Each row was made from one small tree. The marks that hang from a mark follow it in brackets, in the order of their numbers. Every link used is in the known rows. Write each row's tree.
Known rows:
Z_737(Z_564 Z_840): [ -7   5  -5   0  -3  16 -15 -17 -34  -2  -4  -9  47  25 -40   6 -21   8
   9  41   7  33  46 -12  -8  -7  -6 -27  23 -45  -3   6]
Z_737(Z_564 Z_840(Z_114(Z_535))): [-13 -17 -12   1  17  14 -20 -22 -29  -3  -1   7  41  12 -31  14 -13  15
   7  55  12  14  56 -13  -6  -7   6 -35  24 -49  -5   5]
Z_564(Z_737(Z_840(Z_114))): [ 11 -13  12 -12  15  -1   2  -8 -32  12 -22  -7  32   2 -26  21 -17  -6
   7  22   7  43  45 -29 -32 -27  -8   4 -11 -66 -18  -9]
Z_564(Z_737(Z_840(Z_114(Z_535)))): [  8 -16  10  -9  21  -9  -2  -9 -37  10 -18  -3  31   8 -29  15 -23  -8
   1  31   4  44  47 -33 -33 -27  -2  -1  -8 -69 -21  -7]
Z_919(Z_535(Z_182 Z_508(Z_382(Z_846(Z_935))))): [ 23  15  -6   9   6 -26  -3  27  14 -24   4 -23  16 -14   1 -43  -5  -6
  22   8   5   3  26 -13  -3  -4   8 -17 -14   8  -3 -16]
Z_564(Z_737(Z_840(Z_114(Z_535(Z_508(Z_382)))))): [  5 -13  -2  -9  15   0  12 -14 -20   8 -21  -5  31   7 -33   8 -20  -6
  11  33   5  37  41 -28 -29 -17  -8  -6  -8 -61 -21 -11]
Z_182(Z_403): [ 20   6  33  -3  -6 -20 -22  51  -5 -17   2   2  29   1 -29   5  -6  18
  12  -8  22  35  -7  12   0 -22 -11   6 -14 -51 -12   6]
Z_403(Z_182): [ 32  -3  20 -16   6 -27  -3  39 -16  -9 -10  15  32  25 -22  14   4  -5
  -6  18  17  55  24  -4  -8 -15  -4  15 -22 -25 -16  -6]
Z_919(Z_535(Z_182(Z_403) Z_508(Z_382(Z_846)))): [ 28  15   0  20   4 -28  -3  42  26 -19   5 -30  24 -19   8 -35   1  -3
  13   2  10  10  13  12   4  -9  -1 -11 -18 -16   7 -12]
Z_840(Z_114(Z_535(Z_182 Z_508 Z_919))): [ 16 -26  18  -6  21 -19 -16   0  -1   0  18  12  16  -9  29  -4   4  10
   7   6  15  -3  18  -9   7 -10  27 -33   3   1  -9  -9]
Z_508(Z_535(Z_182(Z_403) Z_919)): [ 38  42  29  16 -31 -43 -38  11  23 -10   9 -14  29   6  19   4  16   3
   3 -39  13  34 -38   0   2 -32  12   2  13  13   5 -20]
Z_535(Z_182 Z_919): [ 50   9  33  -2  13 -29 -27   3   1  -6  11 -15  34  -6  36 -16   1 -11
 -19 -38   0  28  -9  -8   2 -28  30 -24   4   8  12 -15]
Z_114(Z_840): [ -3  -3   8 -19 -17  -6  -8  23 -20   1  16  -4  20  48 -35  11 -42  13
  10  -9 -15  26 -15  -7  11  -5  -6  -3  -4 -29 -24  -5]
Z_329(Z_182(Z_403)): [  5   1  33 -15  -5 -10 -25  25  -9   1  30  -3  35   7 -18 -17 -21   9
  15 -10  12  11  24  11 -16 -34  31  -4   1 -29   1   2]
Z_919(Z_535): [ 27  -6   0  -1  34 -23 -32  24 -16 -13   8   2  32  13 -16  -5  -7   6
  10   8   7  26  45 -19  -9 -22   3 -10 -16 -31   2 -12]
Z_114(Z_535(Z_182 Z_508(Z_382) Z_919) Z_840): [  2   5 -10   3 -10 -31   2   6  10  -1  26 -14  21  40  -5 -35 -40  -7
 -12  -4 -36  17 -40  -7  25  -5  29 -36  13  -1  -7 -15]
Z_535(Z_182 Z_508(Z_382) Z_919): [ 36  20  10   5 -14 -11  10 -10  35  -7   7 -24  27  -6  33 -37   7  -8
   8 -28   7  14 -21   6  14  -6  16 -34  -1  28   9 -22]
Z_114(Z_535(Z_182 Z_919)): [ 30  -4  26  -1  33 -44 -36   2 -19 -10  22   5  34  19   9 -25 -23  -7
 -25  -6  -9  25   8 -20  -1 -26  38 -35  12  -8  -5  -8]
Z_919(Z_535(Z_182(Z_403))): [ 41  -2  14  22  23 -36 -24  43   6 -19  13 -17  32 -16   5 -25   1  -3
   2  -1   6  26  24  -2  -1 -38  13  -9 -19 -26  13  -9]
Z_935(Z_846): [ 14   0  34 -24  -2 -13 -21   1 -30 -28 -11   4  -2   0 -36   6 -32  45
  10  -2   8  36  31 -38 -29 -16  -7  -7   3 -26 -38  20]
Z_564(Z_737(Z_840(Z_114(Z_535(Z_182 Z_919))))): [ 20 -12  13  -4  23 -16  -2 -12 -27   9 -18 -12  34  -3  -9  10 -16 -16
 -11  17   0  44  37 -32 -29 -34  11  -6  -5 -59  -8 -12]
Z_840(Z_114(Z_535(Z_508))): [ -2 -32  15 -15  19  -9 -12   4 -13  -1  18  25  14   7  -1   7  -5  22
  23  23  24  -7  34 -11   1  -1   9 -26  -1 -12 -26  -2]
Z_919(Z_535(Z_182 Z_508(Z_382(Z_846)))): [ 26  11  -5  14  10 -21  -2  24  15 -15   8 -27  23  -7  10 -35  -3  -4
  16   5   6   5  28  -2   0  -2   3 -19 -16  -1   2 -17]
Z_535(Z_182 Z_508(Z_382(Z_846)) Z_919): [ 30  35  13  -3 -13 -17   6   3  29  -5   0 -34  20 -12  39 -31   4 -13
   0 -32   5   5 -22   9  11  11  12 -27   4  25   3 -19]
Z_737(Z_840): [  9  17   4  -9   9   2   2  19 -26   4   4  -1  31  33 -32   7 -37   4
   9  25  26  21  36 -18  -1 -24 -18 -11 -14 -47 -15   7]
Z_935(Z_846(Z_382)): [ 14   3  14 -22   4 -31 -19  -8 -38 -23 -11   4  -1  -4 -42   5 -44  42
  22  -4  12  46  40 -20 -32  -2 -17   1  15  -9 -36  32]
Z_840(Z_114): [ 16 -28  19 -22  23   2 -20   9 -11  -3   5  21  20  -4  -4  27   5  22
  26   2  30  -2  33  -4  -2  -5   1 -11  -9 -16 -22  -6]

Which tree is each row?
[-15 -12  10   7 -29 -30  10  17 -13   5  39 -16  10  46 -10 -37 -52   1
  -4  13 -30  18 -24 -12  21  -4  18 -30   6  -3 -24  -2]
Z_114(Z_535(Z_182 Z_508) Z_840)
[-14 -16  -8  11   1  13  -6 -25 -19   0   5  -6  34   4 -12  -3 -10   8
   8  54  13  10  47  -9   0  -6   9 -41  25 -32  -1   5]
Z_737(Z_564 Z_840(Z_114(Z_535(Z_182 Z_508))))
[ 17 -26  12 -20  44 -17 -36   3 -15  -5  10  32  23   4   5  19  -1  17
   5   5  17   1  28 -15   1 -11  24 -24   2 -22 -12  -9]
Z_840(Z_114(Z_535(Z_919)))
[ 26  67 -13 -22  -4 -23 -42  -4  26 -19 -19  -3  32  29 -22  26   4   6
  15 -37  12   6 -26   2 -11  23  -9   5  20   7 -16 -31]
Z_508(Z_382(Z_846) Z_535(Z_919))
[ 38  66  -4  -5 -10 -30 -35  -2  37 -21 -12 -19  30  13   2   5   5  -3
   7 -44   7   3 -33   7  -6  17   4  -2  21  26  -8 -32]
Z_508(Z_382(Z_846) Z_535(Z_182 Z_919))
[ 18 -22  21   1  14 -24 -17  13   8  -3  15  10  16 -17  28  -2   8  10
   6   3  18   0  10  -2  10 -15  25 -28   0  -9  -7  -6]
Z_840(Z_114(Z_535(Z_182(Z_403) Z_508 Z_919)))
[ 31   6  -4  26   4 -23  -1  36  29 -19   9 -22  28 -16   4 -37   4  -1
  19   6  11  17  14   7   5 -20   4 -15 -21 -13  10 -13]
Z_919(Z_535(Z_182(Z_403) Z_508(Z_382)))
[ 25  29  30  21 -41 -36 -27  16  17 -12  14 -14  24  13   0  -1   5  11
  18 -23  18  27 -24   1  -2 -23  -2   6   7  13 -14 -12]
Z_508(Z_535(Z_182(Z_403)))
[ -2 -19   4 -19  23  -7 -14   8  -3  -6   7  20  12   4  -6   8  -7  19
  24  18  22 -18  30  -3  -1  18   6 -21   0 -14 -29  -5]
Z_840(Z_114(Z_535(Z_508(Z_382(Z_846)))))
[ 24   7  12  11   6 -37 -12  14  17 -15  17  -4  28   7   5 -40 -11  -3
  -8   1   0  20 -16   0  11 -16  26 -35   5  -8   0  -9]
Z_114(Z_535(Z_182(Z_403) Z_508(Z_382) Z_919))
[ 33  34  -9  11 -18 -15 -19 -13  39 -23   2  -4  34  29 -27  -6   1  11
  33 -21  17   9 -18   0  -5   2  -3  -9   9  31 -19 -30]
Z_508(Z_382 Z_535(Z_182))
[ 14  -9  10 -13  26 -12  -6 -12 -32  12 -21  -3  34   5 -20  16 -19 -11
  -8  23   1  47  40 -34 -31 -31   4  -3  -4 -69 -12 -12]
Z_564(Z_737(Z_840(Z_114(Z_535(Z_919)))))
[ 28 -23  22  -4  34 -27 -32  15   1  -8  12  17  23 -18  20   6   6  11
  -2  -2  16   2  14  -3   4 -22  31 -24   1 -19  -3  -7]
Z_840(Z_114(Z_535(Z_182(Z_403) Z_919)))
[ -6  24   2 -24 -22   0  12  14   2 -16  -7  -5   5  13 -32 -21 -17  12
  40   6  19  -3   5  -5  -3  32 -20 -12  -6   3 -38  -5]
Z_535(Z_508(Z_382(Z_846(Z_935))))
[ 30  13  32   5 -24 -21   4   0  11   4  17 -28  19  -8  53 -32   7 -11
  -2 -27   5  23 -20  -3  13 -18  19 -30  -1  27   9 -12]
Z_535(Z_182 Z_508 Z_919)
[ 35  41  18   7 -24 -26   6  29  45 -12  -5 -38  22 -31  36 -31  12 -11
  -1 -36  11  12 -43  26  14   1   8 -16  -3   3  11 -12]
Z_535(Z_182(Z_403) Z_508(Z_382(Z_846)) Z_919)
[ 40  70  -2   2 -15 -37 -36  16  48 -25 -15 -21  31   1   0   5  11  -2
   5 -46  12   9 -46  19  -4  10   2   5  18  11  -3 -28]
Z_508(Z_382(Z_846) Z_535(Z_182(Z_403) Z_919))
[ 48  51  -7  13 -15 -29 -30   0  54 -24  -5  -8  39   9  -9   0  15   5
  15 -39  17  21 -45  11   2 -15   8  -4  12  16   4 -32]
Z_508(Z_382 Z_535(Z_182(Z_403) Z_919))
[ 31  19  39  15 -34 -32   4  27  28  -2  13 -33  20 -26  51 -33  13  -8
  -3 -31  12  29 -38  15  19 -28  15 -19  -6   5  15  -7]
Z_535(Z_182(Z_403) Z_508 Z_919)
[ 15 -15  15  -1  20 -12   2  -9 -30   9 -17 -11  31  -2 -18   6 -22 -11
  -4  26   1  42  44 -31 -32 -30   6  -3  -7 -60 -17  -9]
Z_564(Z_737(Z_840(Z_114(Z_535(Z_182)))))
[ 11 -22   1 -18  31  -9 -20  -3   3  -6   8  25  19   3   4   8   3  17
  17   9  21  -7  22  -9   4   1  16 -29   0 -10 -14 -13]
Z_840(Z_114(Z_535(Z_508(Z_382) Z_919)))
[-19 -15 -14   2   3  16 -11 -24 -25   1   1   3  36  10 -23   8 -10  13
  13  56  13  11  53 -11  -2  -2   3 -38  24 -41  -7   5]
Z_737(Z_564 Z_840(Z_114(Z_535(Z_508))))
[ 21  61  -5  -7 -23 -30 -25   7  27 -35 -13 -13  14  10 -31 -10  -8   6
  31 -22  14  -6 -20  -6 -14  24   0   2  15  36 -34 -24]
Z_508(Z_382(Z_846(Z_935)) Z_535(Z_182))
[ 25 -27  17  -9  40 -23 -31   2  -5  -6  16  19  24  -9  21   5   2   8
  -1  -1  13  -1  24 -11   2 -16  33 -29   4  -7  -8 -12]
Z_840(Z_114(Z_535(Z_182 Z_919)))
[ 15  55 -11 -19 -12 -14 -33   3  19 -20 -12  -3  26  36 -42  19  -8  14
  29 -21  17   0 -12   3 -15  30 -22   8  14   5 -33 -24]
Z_508(Z_382(Z_846) Z_535)
[ -7  -2  -3  14 -27 -30  12  30  14  -7  28 -16  17  34 -27 -39 -46   2
   4   9 -25  16 -41   7  25  -3  14 -25   1 -17 -19  -3]
Z_114(Z_535(Z_182(Z_403) Z_508(Z_382)) Z_840)
[ 11  16 -15  -7  14 -18 -10  29   1 -23  -3  -7  14   1 -22 -24  -8   4
  30  15   9   6  32 -18  -7   5  -4 -11 -16 -12 -11 -13]
Z_919(Z_535(Z_508(Z_382(Z_846(Z_935)))))
